Every row comes from one small tree of marks. The marks that hang from a mark follow it in brackets, in the order of their numbers. Every link used is in the known rows. Which tree was each row made from?
Known rows:
j790[j805[j233]]: [-0.07  0.06 -0.36  0.11 -0.19  0.10  0.14 -0.32 -0.17  0.03 -0.02  0.03
  0.11 -0.11 -0.15 -0.02  0.00 -0.51 -0.08  0.48 -0.06  0.03]
j248[j225 j815[j66 j85 j476[j233]]]: [ 0.00  0.10 -0.03  0.05  0.05  0.07  0.04 -0.13 -0.06  0.30  0.12  0.00
  0.06  0.06  0.00  0.26  0.03 -0.01 -0.18 -0.16 -0.03 -0.10]
j66[j815[j85[j394] j248 j476[j233]]]: [-0.11 -0.15  0.07 -0.19  0.18 -0.17 -0.08  0.32  0.27 -0.30  0.06  0.06
 -0.23 -0.21 -0.09 -0.19 -0.06 -0.02  0.15 -0.07  0.00 -0.01]
j248[j225 j815[j85 j476]]: [ 0.01  0.13 -0.11  0.19 -0.20  0.06  0.21 -0.20 -0.22  0.52 -0.12 -0.14
  0.06  0.14  0.15  0.32  0.04 -0.11 -0.22  0.01  0.08 -0.09]
j85[j394 j815[j66 j248 j476[j233]]]: [ 0.08 -0.07  0.34  0.00  0.30  0.13 -0.08  0.45  0.23 -0.21  0.21 -0.04
 -0.20  0.04  0.02 -0.25 -0.07  0.44  0.08 -0.20 -0.11 -0.16]
j248[j225 j815[j85[j394]]]: [ 0.01  0.19 -0.09  0.26 -0.16  0.04  0.23 -0.11 -0.35  0.40 -0.34 -0.27
  0.09  0.33  0.10  0.46  0.13  0.13 -0.19  0.00  0.17  0.02]
j248[j225 j815[j66 j85[j394] j476[j233]]]: [-0.05  0.17  0.08  0.12  0.13  0.06  0.05  0.14  0.00  0.30  0.12 -0.08
 -0.02  0.19 -0.01  0.23  0.03  0.29 -0.16 -0.29 -0.06 -0.08]
j85[j394 j815[j476[j233]]]: [ 0.05 -0.05  0.25  0.42  0.08  0.13  0.12  0.24 -0.13  0.05 -0.01 -0.10
 -0.01 -0.14  0.27  0.01 -0.03  0.23  0.03  0.07  0.13 -0.24]
j66[j815[j248 j476]]: [-0.20 -0.08 -0.02 -0.09 -0.09 -0.21  0.12 -0.02 -0.02 -0.12 -0.04  0.06
 -0.07 -0.30  0.02 -0.14 -0.02 -0.37  0.22  0.24  0.16 -0.14]
j85[j394 j815[j248 j476[j233]]]: [ 0.17 -0.08  0.29  0.20  0.19  0.13  0.03  0.34  0.13 -0.05 -0.04 -0.03
 -0.21  0.00  0.13 -0.14 -0.08  0.32  0.05 -0.03 -0.01 -0.22]
j233[j805]: [ 0.04  0.03 -0.29  0.41 -0.49 -0.15  0.07 -0.50 -0.56  0.07 -0.27  0.21
  0.39  0.03  0.19  0.01  0.25 -0.55  0.08  0.50  0.35 -0.01]
j66[j815[j248[j225] j476[j233]]]: [-0.12 -0.02 -0.06  0.02 -0.01 -0.16  0.17 -0.09 -0.03  0.03 -0.13  0.21
 -0.14 -0.24 -0.03 -0.02  0.00 -0.28  0.14  0.20  0.22 -0.16]
j815[j66 j85[j394] j248[j225] j476[j233]]: [ 0.12  0.11  0.07 -0.35  0.42  0.10 -0.28  0.35  0.48 -0.23  0.38  0.13
 -0.36  0.31 -0.30 -0.44  0.09  0.33  0.04 -0.39 -0.43  0.05]
j66[j815[j85 j248 j476[j233]]]: [-0.05 -0.22 -0.04 -0.26  0.10 -0.16 -0.09  0.07  0.20 -0.30  0.05  0.16
 -0.16 -0.32 -0.10 -0.15 -0.05 -0.32  0.11  0.06  0.02 -0.03]
j225[j248[j815[j66 j85[j394] j476]]]: [-0.06 -0.01  0.07 -0.05  0.10 -0.10 -0.14 -0.06  0.13 -0.03  0.00  0.07
  0.15 -0.15 -0.14  0.10 -0.23  0.14  0.08 -0.18 -0.11  0.26]
j805[j233]: [ 0.00  0.00 -0.27  0.31  0.09  0.15  0.16 -0.54 -0.25 -0.27  0.00 -0.04
  0.13 -0.08  0.02  0.04 -0.01 -0.36  0.08  0.56 -0.15 -0.18]
j394[j85[j815[j66 j248 j476[j233]]]]: [ 0.02 -0.22  0.10 -0.17 -0.10  0.01 -0.15  0.02  0.21 -0.15  0.04  0.11
  0.19 -0.29  0.06  0.01 -0.15  0.05 -0.02  0.01 -0.01  0.04]
j248[j225 j815[j66 j85 j476[j233[j805]]]]: [ 0.01  0.09 -0.10  0.13 -0.10  0.01  0.03 -0.11 -0.10  0.38  0.09  0.09
  0.11  0.15  0.04  0.22  0.07 -0.03 -0.22 -0.15  0.07 -0.02]
j394[j85[j815[j66 j248 j476]]]: [-0.05 -0.18  0.11 -0.21 -0.21  0.01 -0.11  0.04  0.17 -0.12  0.05 -0.03
  0.20 -0.20  0.09 -0.02 -0.13  0.06 -0.02  0.01  0.00  0.10]
j66[j815[j85 j248[j225] j476[j233[j805]]]]: [-0.07 -0.12 -0.19 -0.12 -0.10 -0.20  0.00  0.05  0.10 -0.03 -0.05  0.23
 -0.16 -0.07 -0.04 -0.14  0.02 -0.25  0.00  0.05  0.18  0.10]
j85[j394 j815[j476]]: [-0.04  0.01  0.23  0.36 -0.07  0.11  0.18  0.28 -0.19  0.10  0.01 -0.26
  0.00 -0.03  0.32 -0.05 -0.02  0.25  0.02  0.07  0.14 -0.16]

Write each row's tree:
[ 0.07  0.01  0.09 -0.11 -0.02  0.16  0.07  0.06  0.02  0.02  0.13 -0.08
 -0.12  0.11  0.06 -0.19  0.02  0.08 -0.05 -0.02  0.00 -0.07]
j85[j815[j66 j248[j225] j476]]
[ 0.00  0.00 -0.03  0.23 -0.09 -0.12  0.07 -0.45 -0.13  0.22 -0.29  0.21
  0.26 -0.35  0.01  0.27 -0.23 -0.23  0.11  0.18  0.08  0.06]
j225[j248[j815[j476]]]
[-0.06  0.05 -0.01 -0.19  0.12  0.02 -0.23  0.09 -0.10 -0.46  0.24 -0.19
  0.11  0.17 -0.10 -0.18  0.20  0.05  0.10 -0.10 -0.15  0.16]
j815[j66 j85[j394]]
[ 0.21  0.01 -0.03 -0.24  0.12  0.02 -0.20  0.06  0.11 -0.35 -0.10 -0.08
 -0.16  0.29 -0.17 -0.20  0.14  0.03  0.09 -0.03 -0.22  0.11]
j815[j85[j394] j248]
[-0.15 -0.05 -0.13 -0.26 -0.10 -0.15  0.07  0.08  0.09 -0.06 -0.01 -0.03
 -0.20 -0.05 -0.05 -0.14  0.02 -0.22  0.03  0.04  0.09  0.09]
j66[j815[j85 j248[j225] j476]]
[ 0.01  0.17  0.06 -0.42  0.23  0.08 -0.20  0.38  0.39 -0.17  0.40 -0.07
 -0.35  0.46 -0.25 -0.49  0.11  0.36  0.03 -0.39 -0.43  0.14]
j815[j66 j85[j394] j248[j225] j476]
[-0.08  0.01  0.20  0.17  0.00  0.10  0.07  0.22 -0.28 -0.20  0.03 -0.31
  0.15  0.09  0.17  0.02  0.09  0.30  0.05  0.02  0.17 -0.02]
j85[j394 j815[j66]]
[-0.01 -0.09 -0.03 -0.15 -0.29  0.02 -0.01 -0.12 -0.04 -0.06 -0.19 -0.07
  0.24 -0.02  0.06  0.17 -0.03  0.08 -0.09  0.09  0.15  0.19]
j394[j85[j815[j66 j248[j225]]]]
[-0.13  0.24  0.00  0.20 -0.15  0.01  0.25 -0.22 -0.30  0.49  0.03 -0.09
  0.15  0.09  0.10  0.27  0.06 -0.04 -0.09  0.02  0.11 -0.21]
j248[j225 j815[j66 j476]]
[-0.03  0.15 -0.14 -0.01 -0.13  0.04  0.09 -0.26 -0.31  0.24 -0.10 -0.20
  0.19  0.25 -0.01  0.39  0.14 -0.06 -0.19 -0.05  0.11  0.06]
j248[j225 j815[j66 j85]]
[-0.06 -0.11 -0.11 -0.20  0.05 -0.13  0.01  0.05  0.14 -0.10 -0.03  0.13
 -0.22 -0.16 -0.09 -0.09  0.00 -0.23  0.03  0.04  0.08  0.01]
j66[j815[j85 j248[j225] j476[j233]]]
[ 0.10  0.07 -0.16  0.33 -0.21  0.00  0.14 -0.22 -0.21  0.55 -0.17  0.11
  0.10  0.11  0.15  0.33  0.05 -0.14 -0.27  0.02  0.17 -0.08]
j248[j225 j815[j85 j476[j233[j805]]]]
[ 0.21 -0.01 -0.06  0.11 -0.16  0.15  0.17 -0.22 -0.27  0.07 -0.35 -0.10
 -0.01  0.15  0.12  0.11  0.09 -0.10 -0.09  0.25  0.23 -0.05]
j85[j815[j248[j225]]]
[ 0.07  0.08  0.20  0.20 -0.02  0.14  0.20  0.34  0.02  0.20 -0.10 -0.19
 -0.25  0.27  0.17 -0.13  0.00  0.43 -0.04 -0.05  0.05 -0.11]
j85[j394 j815[j248[j225] j476]]
[ 0.15  0.01  0.07 -0.26  0.17  0.05 -0.19  0.28  0.35 -0.21  0.18 -0.04
 -0.30  0.20 -0.12 -0.42  0.03  0.10  0.09 -0.16 -0.38  0.01]
j815[j85[j394] j248 j476]
[-0.13 -0.05 -0.01 -0.14  0.12 -0.14  0.03  0.30  0.20 -0.10 -0.01  0.05
 -0.29 -0.03 -0.08 -0.12 -0.01  0.07  0.05 -0.08  0.06  0.03]
j66[j815[j85[j394] j248[j225] j476[j233]]]
[-0.07  0.21 -0.04  0.06 -0.06  0.04  0.11 -0.01 -0.26  0.24 -0.08 -0.29
  0.10  0.37 -0.01  0.35  0.13  0.25 -0.15 -0.16  0.08  0.07]
j248[j225 j815[j66 j85[j394]]]
[ 0.09 -0.07 -0.14  0.07 -0.08 -0.10 -0.06 -0.49 -0.15  0.01 -0.40  0.11
  0.30 -0.23 -0.08  0.36 -0.16 -0.23  0.03  0.13  0.08  0.26]
j225[j248[j815[j85]]]
[-0.07  0.02  0.01  0.07 -0.01 -0.12 -0.03 -0.36 -0.05  0.09 -0.08  0.19
  0.27 -0.32 -0.07  0.18 -0.22 -0.14  0.14  0.05  0.01  0.10]
j225[j248[j815[j66 j476]]]
[ 0.13 -0.03  0.16 -0.42  0.50  0.07 -0.42  0.37  0.56 -0.48  0.47  0.15
 -0.30  0.12 -0.30 -0.51  0.02  0.23  0.13 -0.37 -0.51  0.00]
j815[j66 j85[j394] j248 j476[j233]]
[-0.01 -0.05 -0.03 -0.11  0.04 -0.08 -0.15 -0.25  0.08 -0.02 -0.02  0.14
  0.21 -0.25 -0.13  0.13 -0.22 -0.10  0.06 -0.08 -0.09  0.24]
j225[j248[j815[j66 j85 j476]]]
[ 0.09 -0.24  0.00  0.08 -0.34 -0.05 -0.07 -0.07  0.10  0.06 -0.19  0.21
  0.23 -0.24  0.19  0.06 -0.14 -0.06 -0.09  0.16  0.16  0.07]
j394[j85[j815[j248 j476[j233[j805]]]]]
[-0.02  0.00  0.12 -0.14  0.36  0.06 -0.31  0.26  0.22 -0.37  0.51  0.07
 -0.05 -0.05 -0.10 -0.32  0.07  0.11  0.11 -0.25 -0.34 -0.03]
j815[j66 j85[j394] j476[j233]]
